What can hang from each mark:
nupu: deni matoso
vela: lokiv
deni: lokiv nupu rigo
rigo: deni
budu: lokiv
lokiv: budu ribigip vela
ribigip: lokiv
matoso: nupu rigo

Each row was made from one small tree. The marks that hang from a mark follow it in brackets, in alphabetical order. Every link used is in the known rows. Write each row's tree.
Known rows:
lokiv{vela}: -.09  .13  .18  -.16  .30  .03  .01  .08  -.18  .03  -.06  .11  .21  -.02  .20  .04  .02  .09  -.06  -.18  -.20  -.01  .13  .51  -.03  -.16  .11  .12  -.04  .04  -.17  .19  -.04  -.05  .17  .09  -.07  .13  .00  .04  .01  .00  -.04  -.22  -.03  -.22  .01  .25  .06  -.06  -.16
matoso{nupu{deni} rigo}: .00  .22  -.14  -.17  -.05  -.03  -.01  -.33  -.06  -.10  .02  -.08  .17  -.26  -.13  .13  .29  -.06  .30  -.10  .08  .30  -.20  .53  -.16  -.08  .14  -.12  .01  -.02  -.23  -.18  .14  .04  .02  -.17  .04  .10  -.15  -.03  .01  -.10  -.07  -.03  .17  .16  -.22  -.14  -.10  .29  -.02
rigo{deni{lokiv{budu} nupu{matoso}}}: .11  -.21  -.29  .11  .04  -.20  .07  .06  .27  -.05  .06  .01  -.16  .02  -.09  .03  -.14  .06  -.07  .16  .27  -.02  -.07  -.44  .07  .12  -.23  -.07  -.05  -.02  .18  -.30  .12  .20  -.22  .04  .03  -.16  .03  -.16  .12  .10  -.05  .08  -.17  .04  .04  -.03  .07  .08  .30
nupu{deni{rigo}}: -.23  .07  .06  -.06  -.20  -.10  -.06  .05  -.04  -.01  -.04  -.06  -.10  -.15  -.14  .04  .19  -.03  .03  -.13  -.09  .28  .00  .39  -.09  -.10  .21  .04  .12  .03  -.07  .20  .02  .06  .12  .09  -.10  -.03  .00  .02  -.06  .07  -.10  .25  -.12  .12  -.02  .02  .08  -.05  .01
deni{nupu}: -.10  .15  -.04  -.09  .02  .12  .05  -.04  -.26  -.16  .06  -.03  .03  -.02  .23  .06  .00  .09  .00  -.15  -.03  .05  -.04  .16  .03  -.06  -.11  .08  -.05  -.04  -.08  .10  .03  .09  -.03  .12  .03  -.05  .01  -.03  -.01  .04  .04  .06  -.03  -.10  .05  .01  .12  -.24  .03
deni{lokiv{ribigip} rigo}: -.11  .00  .22  .21  -.17  .12  -.13  .16  -.06  .10  -.04  -.03  -.07  .12  .04  -.20  -.12  -.02  -.08  .14  -.22  -.15  .14  -.28  -.01  .11  -.02  .05  .03  .05  .07  .11  -.17  -.23  .02  .01  .10  .01  .09  .10  -.10  -.06  .11  .06  .12  .19  .01  .05  -.03  -.28  -.07
vela{lokiv}: -.05  .16  .13  -.30  .02  .06  .08  .09  -.25  .05  -.09  .03  .16  -.15  .07  .06  -.20  .02  .05  .14  -.10  .03  .08  .12  .03  .03  .11  .18  -.11  .04  -.07  .08  .24  -.01  .00  .01  .21  -.01  -.11  -.18  .00  -.18  -.18  -.21  .01  -.31  -.13  .04  -.06  -.10  -.12
nupu{deni matoso{rigo}}: -.02  -.02  -.23  -.14  .07  -.24  .06  -.19  -.05  .05  .04  .09  .20  -.42  -.31  .20  .29  -.18  .20  -.17  .12  .22  -.16  .51  .03  .08  .21  -.13  -.05  .13  -.07  -.15  .18  .19  -.03  -.02  -.07  -.01  -.19  -.16  -.01  .00  -.23  .16  .01  .09  -.32  .00  -.09  .26  .04
budu{lokiv}: -.11  .11  .23  .00  .08  .11  -.12  -.10  -.15  -.11  -.07  -.06  .10  -.07  .15  .04  -.20  -.06  .14  -.07  -.12  .17  .23  .27  .05  .11  .19  .22  -.07  .10  .10  .18  .15  .15  .12  .07  .01  .11  -.28  -.05  -.05  -.15  .01  -.10  -.10  -.03  .01  .03  .11  -.25  -.09
deni{nupu rigo}: -.12  .18  .07  -.02  -.11  .20  .00  .12  -.16  -.14  .12  -.10  -.11  .07  .03  -.03  .14  .08  -.11  -.09  -.06  .03  -.03  .12  -.04  -.12  -.10  .05  .07  -.09  -.09  .10  .03  .03  .02  .22  -.03  -.08  -.01  .03  -.06  .13  -.05  .30  -.02  .13  .09  -.12  .02  -.20  -.03
deni{lokiv{vela} nupu{matoso} rigo}: .11  -.17  -.07  .30  -.09  .03  .04  .03  .06  -.02  .16  .03  -.19  .15  -.10  -.02  .21  -.07  -.11  -.03  .07  -.24  -.04  -.32  .00  -.06  -.25  -.11  -.04  -.17  -.01  .04  -.03  -.14  .14  .18  -.13  -.16  .18  .05  -.09  .22  -.03  .27  -.15  .07  .16  -.06  -.06  -.01  .00
deni{lokiv{budu ribigip vela} nupu}: .24  -.02  .13  .21  .22  .25  .02  .35  .25  .11  -.13  .09  -.26  .33  .42  -.27  -.17  .36  -.16  .12  -.09  -.18  .22  -.38  .01  -.04  -.07  .05  -.09  .09  -.05  .12  -.17  .10  -.04  -.11  .08  .12  .46  .13  .05  .07  .21  -.14  -.08  -.28  .29  .04  .09  -.08  -.13
matoso{rigo}: -.07  .22  .09  -.19  .13  .13  .11  -.18  -.32  -.10  -.01  .09  .22  -.18  -.01  .10  .11  -.12  .08  -.10  -.03  .16  -.05  .50  .06  .02  .20  .03  .01  .08  -.15  -.01  .10  .07  -.08  .09  -.02  .12  -.25  -.11  -.07  -.17  -.10  -.13  .15  .06  -.13  .04  .02  .06  -.11
matoso{rigo{deni{lokiv nupu}}}: -.01  -.08  -.27  -.04  -.20  .07  .13  -.17  -.12  -.11  .17  -.15  .03  .02  -.18  .11  .03  -.09  -.02  .03  .20  .07  -.30  -.16  .12  -.10  -.11  -.06  .02  -.20  .07  -.24  -.01  -.02  -.22  -.01  -.07  -.07  -.16  .07  .00  -.07  -.04  -.13  .13  .05  -.05  -.24  .00  .01  .25
nupu{deni matoso}: -.15  -.03  -.16  -.15  .06  -.37  -.04  -.08  -.02  .01  -.01  .13  .16  -.43  -.15  .17  .20  -.02  .07  -.18  -.03  .12  -.01  .34  -.04  .07  .10  -.01  .00  .19  -.05  -.13  .19  .18  .09  -.04  .04  -.06  -.05  -.13  .08  .03  -.21  .32  -.17  .04  -.18  .13  -.04  .11  .16
deni{lokiv{vela}}: -.02  .02  .10  .00  .17  .02  .03  .01  -.06  .04  -.07  .10  .10  .03  .19  -.05  -.13  .02  -.02  -.03  -.11  -.12  .04  .05  -.01  -.07  .02  .06  .08  -.02  .00  .09  -.06  -.25  .08  -.07  .07  .11  .13  .06  -.07  -.10  .13  -.19  -.01  -.25  .04  .08  .07  -.01  -.08
ribigip{lokiv{vela}}: .01  .09  .15  -.24  .16  .18  -.03  .02  -.25  -.03  -.02  .05  .05  .08  .24  -.11  -.23  .03  .01  -.16  -.16  -.03  .19  .21  .10  -.11  .05  .03  .07  .08  .02  .09  -.11  -.12  .25  .17  .03  .13  .00  .22  .08  .01  .07  -.06  .02  -.17  -.02  .18  .13  .04  -.21
matoso{nupu{deni{lokiv}} rigo}: .03  .14  -.17  -.03  -.14  -.08  .05  -.38  .01  -.04  -.02  -.11  .11  -.13  -.11  .10  .19  -.18  .26  -.02  .18  .22  -.27  .17  -.20  -.06  .00  -.21  .10  -.08  -.10  -.28  .12  -.15  -.07  -.21  .09  .08  -.10  -.02  -.05  -.20  .11  -.17  .20  .16  -.18  -.28  -.10  .24  .14
deni{rigo}: -.20  .15  .16  -.10  -.06  .06  -.07  .00  -.21  -.11  .02  -.02  .03  -.06  .02  -.01  .02  -.06  -.02  -.11  -.17  .13  .09  .21  -.04  -.04  .05  .10  .10  -.01  -.08  .22  .03  -.11  .10  .21  -.03  -.04  -.16  -.02  -.09  .06  -.06  .06  .01  .11  -.03  .13  .06  -.14  -.14
budu{lokiv{ribigip}}: -.19  .05  .26  .07  .02  .21  -.14  .10  -.02  .03  -.06  .04  .11  -.03  .27  -.06  -.25  .08  .13  .01  -.19  .05  .35  .18  .01  .18  .25  .29  -.14  .12  .10  .33  -.03  .22  .14  -.05  .08  .10  -.16  .08  .02  -.17  .09  -.11  .06  -.01  -.04  .09  .00  -.28  -.19
rigo{deni{lokiv{budu ribigip vela}}}: .13  -.14  .20  -.05  .27  .02  -.06  .34  .34  .16  -.14  .08  .02  .23  .17  -.17  -.33  .26  -.13  .20  -.11  -.18  .19  -.25  .00  -.01  .23  .08  -.04  .13  .08  .09  -.31  .11  -.08  -.27  -.08  .19  .22  .06  .14  .04  .21  -.28  .02  -.21  .07  .17  .07  .04  -.11

Write each row's tree:
.01  -.07  .32  .06  .09  .26  -.17  .19  .01  .13  -.10  .14  .08  .11  .30  -.05  -.14  .12  .04  -.07  -.23  -.05  .39  .35  -.02  .00  .37  .24  -.19  .12  .03  .38  -.11  .12  .23  -.14  -.07  .21  -.02  .17  -.01  -.07  .07  -.21  -.03  -.15  .05  .20  -.03  -.29  -.30 -> budu{lokiv{ribigip vela}}
-.08  -.08  .05  -.04  .06  -.08  .00  .09  .03  .07  -.03  -.04  .12  .01  .00  .04  -.17  .01  -.05  .02  -.02  -.13  -.01  -.10  .06  -.20  .07  .09  -.04  -.10  .08  -.02  -.16  -.10  .07  .05  -.08  .02  -.02  .06  .10  -.03  .03  -.22  .00  -.13  .06  .09  .04  -.03  .09 -> rigo{deni{lokiv{vela}}}
.16  .05  -.03  -.09  -.04  .05  .09  -.23  .10  .01  .07  -.06  .23  .06  -.05  .15  .07  -.10  .15  .02  .16  .01  -.24  .09  -.10  -.20  .00  -.17  -.01  -.19  -.08  -.22  -.10  -.21  .01  -.20  -.15  .17  -.16  .06  .08  -.10  .10  -.42  .24  .14  -.07  -.14  -.08  .28  .04 -> matoso{nupu rigo{deni{lokiv{vela}}}}
-.07  .01  -.10  .12  -.17  -.06  -.02  .01  -.08  -.13  .15  -.01  -.06  -.08  -.16  .04  .33  -.04  -.04  -.11  .01  -.06  -.02  -.02  -.04  .04  -.23  -.03  -.03  -.07  -.05  .07  .09  .00  .10  .27  -.03  -.24  -.05  -.03  -.01  .19  -.14  .49  -.10  .22  -.08  .03  -.06  -.09  .08 -> deni{nupu{matoso} rigo}
-.12  .02  -.17  -.23  -.19  .09  .09  -.07  -.14  -.13  .13  -.11  .10  -.11  -.16  .17  .15  -.02  .04  -.04  .13  .17  -.29  .23  .09  -.13  .08  .03  -.02  -.14  -.04  -.10  .01  .14  -.20  .02  -.19  -.06  -.23  .02  .06  .04  -.10  -.09  .10  .06  -.09  -.18  .00  .01  .09 -> matoso{rigo{deni{nupu}}}
.00  -.12  -.16  .28  -.19  -.05  .01  -.07  -.02  -.11  .15  -.06  -.17  .06  -.19  .01  .11  -.13  -.02  .06  .07  -.12  -.04  -.36  .06  .10  -.35  -.06  .11  -.14  .10  -.05  .07  -.16  .03  .25  .01  -.25  -.01  -.05  -.12  .14  -.06  .37  -.12  .22  .02  -.09  -.06  -.12  .17 -> deni{lokiv nupu{matoso} rigo}
.13  .05  -.04  .05  .03  -.10  -.03  -.17  .12  .05  -.09  -.08  .05  .02  .08  .07  .09  .08  .14  -.06  .01  .01  -.10  .11  -.21  -.19  .03  -.09  .08  -.08  -.12  -.09  -.02  -.23  .14  -.23  .09  .12  .21  .11  .06  -.08  .18  -.09  -.01  -.08  .06  -.09  -.03  .22  .06 -> matoso{nupu{deni{lokiv{vela}}}}
.12  .08  .25  -.28  .42  .10  -.03  .09  -.07  .03  -.12  .07  -.04  .16  .39  -.24  -.30  .18  -.07  -.20  -.14  -.03  .29  .19  .07  -.11  .10  .01  .11  .22  .05  .10  -.14  -.02  .17  .08  -.03  .22  .09  .15  .07  .10  .02  -.19  -.15  -.28  .03  .20  .23  .19  -.36 -> ribigip{lokiv{budu vela}}
.18  .03  .33  .06  .19  .11  -.03  .13  .20  .10  -.16  -.04  -.22  .26  .14  -.14  -.08  .08  -.14  .00  -.13  -.03  .21  -.15  -.01  -.11  .01  -.09  .11  .03  -.01  .21  -.09  -.14  .03  .04  -.09  .16  .18  .03  -.12  .12  .10  -.23  -.18  -.10  .27  .12  .12  .09  -.27 -> deni{lokiv{budu vela} rigo}
-.09  -.18  -.17  .19  -.25  -.32  -.06  -.08  .12  .05  .03  -.03  -.15  -.20  -.42  .03  .14  -.17  .04  .02  .07  .03  -.10  -.11  .02  .09  -.06  -.13  .13  .02  .09  -.08  .11  -.10  .03  .06  .01  -.19  .06  -.07  -.08  .04  -.14  .42  -.13  .26  -.04  -.02  -.05  .06  .16 -> nupu{deni{lokiv rigo} matoso}
-.20  -.08  -.05  .13  -.27  -.15  -.08  -.06  .10  .09  -.03  -.12  -.18  -.07  -.18  .01  .08  -.12  .01  -.01  -.09  .14  .01  -.02  -.06  -.06  .04  -.06  .24  .02  .10  -.01  .04  -.10  .07  .01  .05  -.12  -.03  .08  -.11  -.01  .01  .16  -.04  .13  .12  -.04  .05  .02  .09 -> nupu{deni{lokiv rigo}}
.13  .01  -.06  .11  .18  .10  .08  .03  .00  -.10  -.07  -.02  -.23  .22  .24  -.14  -.20  .08  -.08  .09  .05  .00  .08  -.27  .01  .08  -.20  .03  .05  .02  .04  -.07  .01  .11  -.22  -.01  .15  .02  .14  -.09  -.06  -.03  .17  -.12  -.14  -.22  .22  -.10  .22  -.08  .03 -> deni{lokiv{budu} nupu}
.10  .17  .30  -.21  .20  .17  .01  .36  .00  .17  -.28  .11  -.05  -.03  .29  -.17  -.31  .24  -.02  .30  -.15  -.08  .28  -.16  .02  .20  .14  .22  -.14  .27  .00  .22  .07  .27  -.10  -.16  .21  .10  .10  -.17  .06  -.12  -.11  -.26  .01  -.39  -.05  .15  -.01  -.10  -.26 -> vela{lokiv{budu ribigip}}
.05  -.11  -.20  .11  -.09  -.08  .06  -.19  -.07  -.13  .08  .04  .01  -.01  -.06  .01  .02  -.14  .02  -.03  .15  -.11  -.13  -.37  .02  .18  -.37  -.04  -.09  -.05  .07  -.17  .17  -.03  -.05  .19  .15  -.17  .05  -.13  -.03  .00  .01  .19  -.01  .06  .03  -.07  -.05  -.07  .20 -> deni{lokiv nupu{matoso}}
-.04  -.07  .11  .31  -.27  .25  -.04  .18  -.08  -.01  .05  -.09  -.26  .21  .04  -.19  .00  .08  -.10  .13  -.10  -.19  .08  -.42  -.06  .03  -.11  .07  .01  -.08  .04  .10  -.20  -.13  -.03  .07  .13  -.17  .19  .19  -.07  .04  .14  .20  .14  .17  .14  -.09  -.07  -.33  -.01 -> deni{lokiv{ribigip} nupu rigo}
-.01  -.14  -.15  .00  -.11  -.15  .00  -.09  .11  .15  .06  .10  .28  -.17  -.34  .09  -.02  -.17  .08  .21  .15  -.09  -.12  -.17  .15  .21  .08  -.06  -.13  .03  .15  -.24  -.02  .09  -.14  -.05  -.03  -.05  -.21  -.08  .06  -.10  -.05  .04  .24  .25  -.34  .01  -.20  .07  .11 -> nupu{matoso{rigo{deni{lokiv{ribigip}}}}}
.25  -.12  -.23  .13  .00  .03  .18  -.13  -.03  -.02  .13  .14  .04  .03  -.15  .06  .21  -.13  .03  -.08  .19  -.15  -.15  -.06  .08  -.02  -.18  -.20  -.07  -.15  -.10  -.07  .06  -.08  -.01  .11  -.06  -.06  .06  -.02  -.08  .04  -.05  .03  -.02  -.06  .01  -.01  -.17  .16  .05 -> deni{lokiv{vela} nupu{matoso{rigo}}}
.00  -.17  -.24  .03  -.04  -.26  .10  -.30  .04  .05  .04  .08  .12  -.28  -.41  .14  .19  -.27  .22  -.04  .18  .13  -.22  .14  .06  .16  .03  -.18  .06  .06  .05  -.33  .18  -.06  -.06  -.09  .03  -.08  -.08  -.14  -.05  -.11  -.18  .09  -.02  .11  -.15  -.06  -.11  .29  .13 -> nupu{deni{lokiv} matoso{rigo}}
-.13  -.08  -.35  -.14  -.03  -.22  .02  .04  -.01  -.12  .17  .07  .13  -.14  -.14  .20  .03  .00  -.05  -.04  .13  -.03  -.19  .01  .08  .05  -.06  .06  -.14  -.10  .07  -.13  .13  .24  -.08  .16  -.11  -.25  -.23  -.21  .17  .08  -.22  .26  -.11  .09  -.12  -.02  -.02  -.04  .28 -> rigo{deni{nupu{matoso}}}
.13  -.01  .35  .16  .21  .18  -.10  .32  .25  .21  -.15  .04  -.22  .33  .22  -.32  -.11  .25  -.20  .19  -.21  -.14  .35  -.25  -.12  -.04  .11  .02  .06  .13  .04  .29  -.30  -.05  .04  -.12  -.01  .17  .38  .15  -.06  .11  .16  -.11  -.02  -.12  .23  .16  .09  -.05  -.34 -> deni{lokiv{budu ribigip vela} rigo}
.02  .27  -.11  -.29  -.06  -.08  .00  -.28  -.08  -.15  .13  -.11  .37  -.16  -.09  .24  .03  -.09  .19  .02  .11  .21  -.27  .38  -.10  -.10  .05  -.02  -.10  -.12  -.14  -.24  .08  .01  -.02  -.11  -.17  .07  -.36  -.04  .11  -.13  -.11  -.25  .24  .28  -.27  -.08  -.11  .21  .08 -> matoso{nupu rigo{deni}}
.15  .05  .35  -.09  .38  .12  -.05  .34  .09  .13  -.22  .18  .00  .09  .43  -.25  -.19  .37  -.11  .07  -.22  -.13  .33  .22  -.07  .03  .29  .13  -.11  .25  -.11  .34  -.16  .19  .02  -.11  -.01  .27  .28  .05  .10  .10  .09  -.19  -.02  -.31  .11  .29  .11  .00  -.31 -> lokiv{budu ribigip vela}
-.05  .01  -.03  -.15  -.11  -.07  .03  -.20  -.03  .01  .04  -.08  .16  -.07  -.17  .11  -.06  -.22  .05  .01  .08  .12  -.24  .00  .09  -.05  .09  -.04  .03  -.04  .10  -.22  -.01  -.06  -.19  .03  -.04  .01  -.34  .00  .00  -.20  -.02  -.22  .18  .14  -.16  -.10  -.01  .15  .10 -> matoso{rigo{deni{lokiv}}}
.09  -.10  -.30  .10  -.09  .00  .13  -.21  -.15  -.12  .14  .10  .03  -.07  -.18  .08  .16  -.21  .11  -.06  .24  -.07  -.22  -.18  .10  .14  -.30  -.16  -.02  -.10  .02  -.28  .18  -.05  -.16  .09  .05  -.17  -.16  -.12  -.09  -.05  -.09  .15  .07  .11  -.11  -.15  -.17  .06  .11 -> deni{lokiv nupu{matoso{rigo}}}
-.05  .06  -.04  .14  -.27  -.10  -.07  -.22  .11  -.02  -.02  -.25  -.15  -.01  -.05  .08  .13  -.13  .07  .02  .02  .16  -.18  -.07  -.25  -.13  -.10  -.14  .11  -.12  -.08  -.16  .04  -.23  .12  -.08  .13  -.06  .00  .10  -.04  -.05  .06  .10  .02  .30  .03  -.18  -.11  .08  .14 -> matoso{nupu{deni{lokiv rigo}}}
.17  -.12  -.03  -.01  .15  .07  .08  .27  .22  .04  .00  -.05  -.13  .23  .09  -.11  -.23  .22  -.19  .07  .09  -.15  .01  -.36  .04  -.20  -.09  .03  .00  -.09  .08  -.08  -.12  .07  -.06  -.09  -.07  .06  .22  .07  .08  .13  .11  -.25  -.18  -.29  .25  .01  .19  .08  .09 -> rigo{deni{lokiv{budu vela} nupu}}
.20  -.04  -.08  .23  .04  .00  .02  .05  .10  -.06  .02  -.02  -.35  .18  -.09  -.08  .00  -.03  -.11  .06  .13  -.08  .04  -.43  -.02  .20  -.44  -.13  .08  -.03  .11  -.09  .14  .04  -.08  .16  -.01  -.17  .15  -.12  -.06  .16  -.05  .30  -.26  .14  .14  -.06  .06  .00  .06 -> deni{lokiv{budu} nupu{matoso} rigo}
.00  -.30  -.23  .20  -.20  -.16  -.02  .13  .09  .04  .11  .01  .11  .00  -.16  .03  -.08  .00  -.11  .21  .19  -.22  -.12  -.56  .04  .13  -.13  .14  -.18  -.10  .18  -.18  -.13  .12  -.09  -.03  .04  -.22  .00  .03  .19  .06  .03  .24  .10  .14  -.11  -.07  -.14  -.16  .31 -> rigo{deni{lokiv{ribigip} nupu{matoso}}}
.16  -.10  .14  .06  .07  -.06  .00  .18  .31  .15  -.16  -.05  -.42  .18  .05  -.17  -.03  .09  -.10  .11  -.07  .06  .14  .00  -.10  -.16  .18  -.16  .22  .07  .03  .17  -.17  .00  .05  -.10  -.11  .12  .33  .06  -.07  .18  .03  -.02  -.27  -.18  .28  .04  .11  .16  -.13 -> nupu{deni{lokiv{budu vela} rigo}}
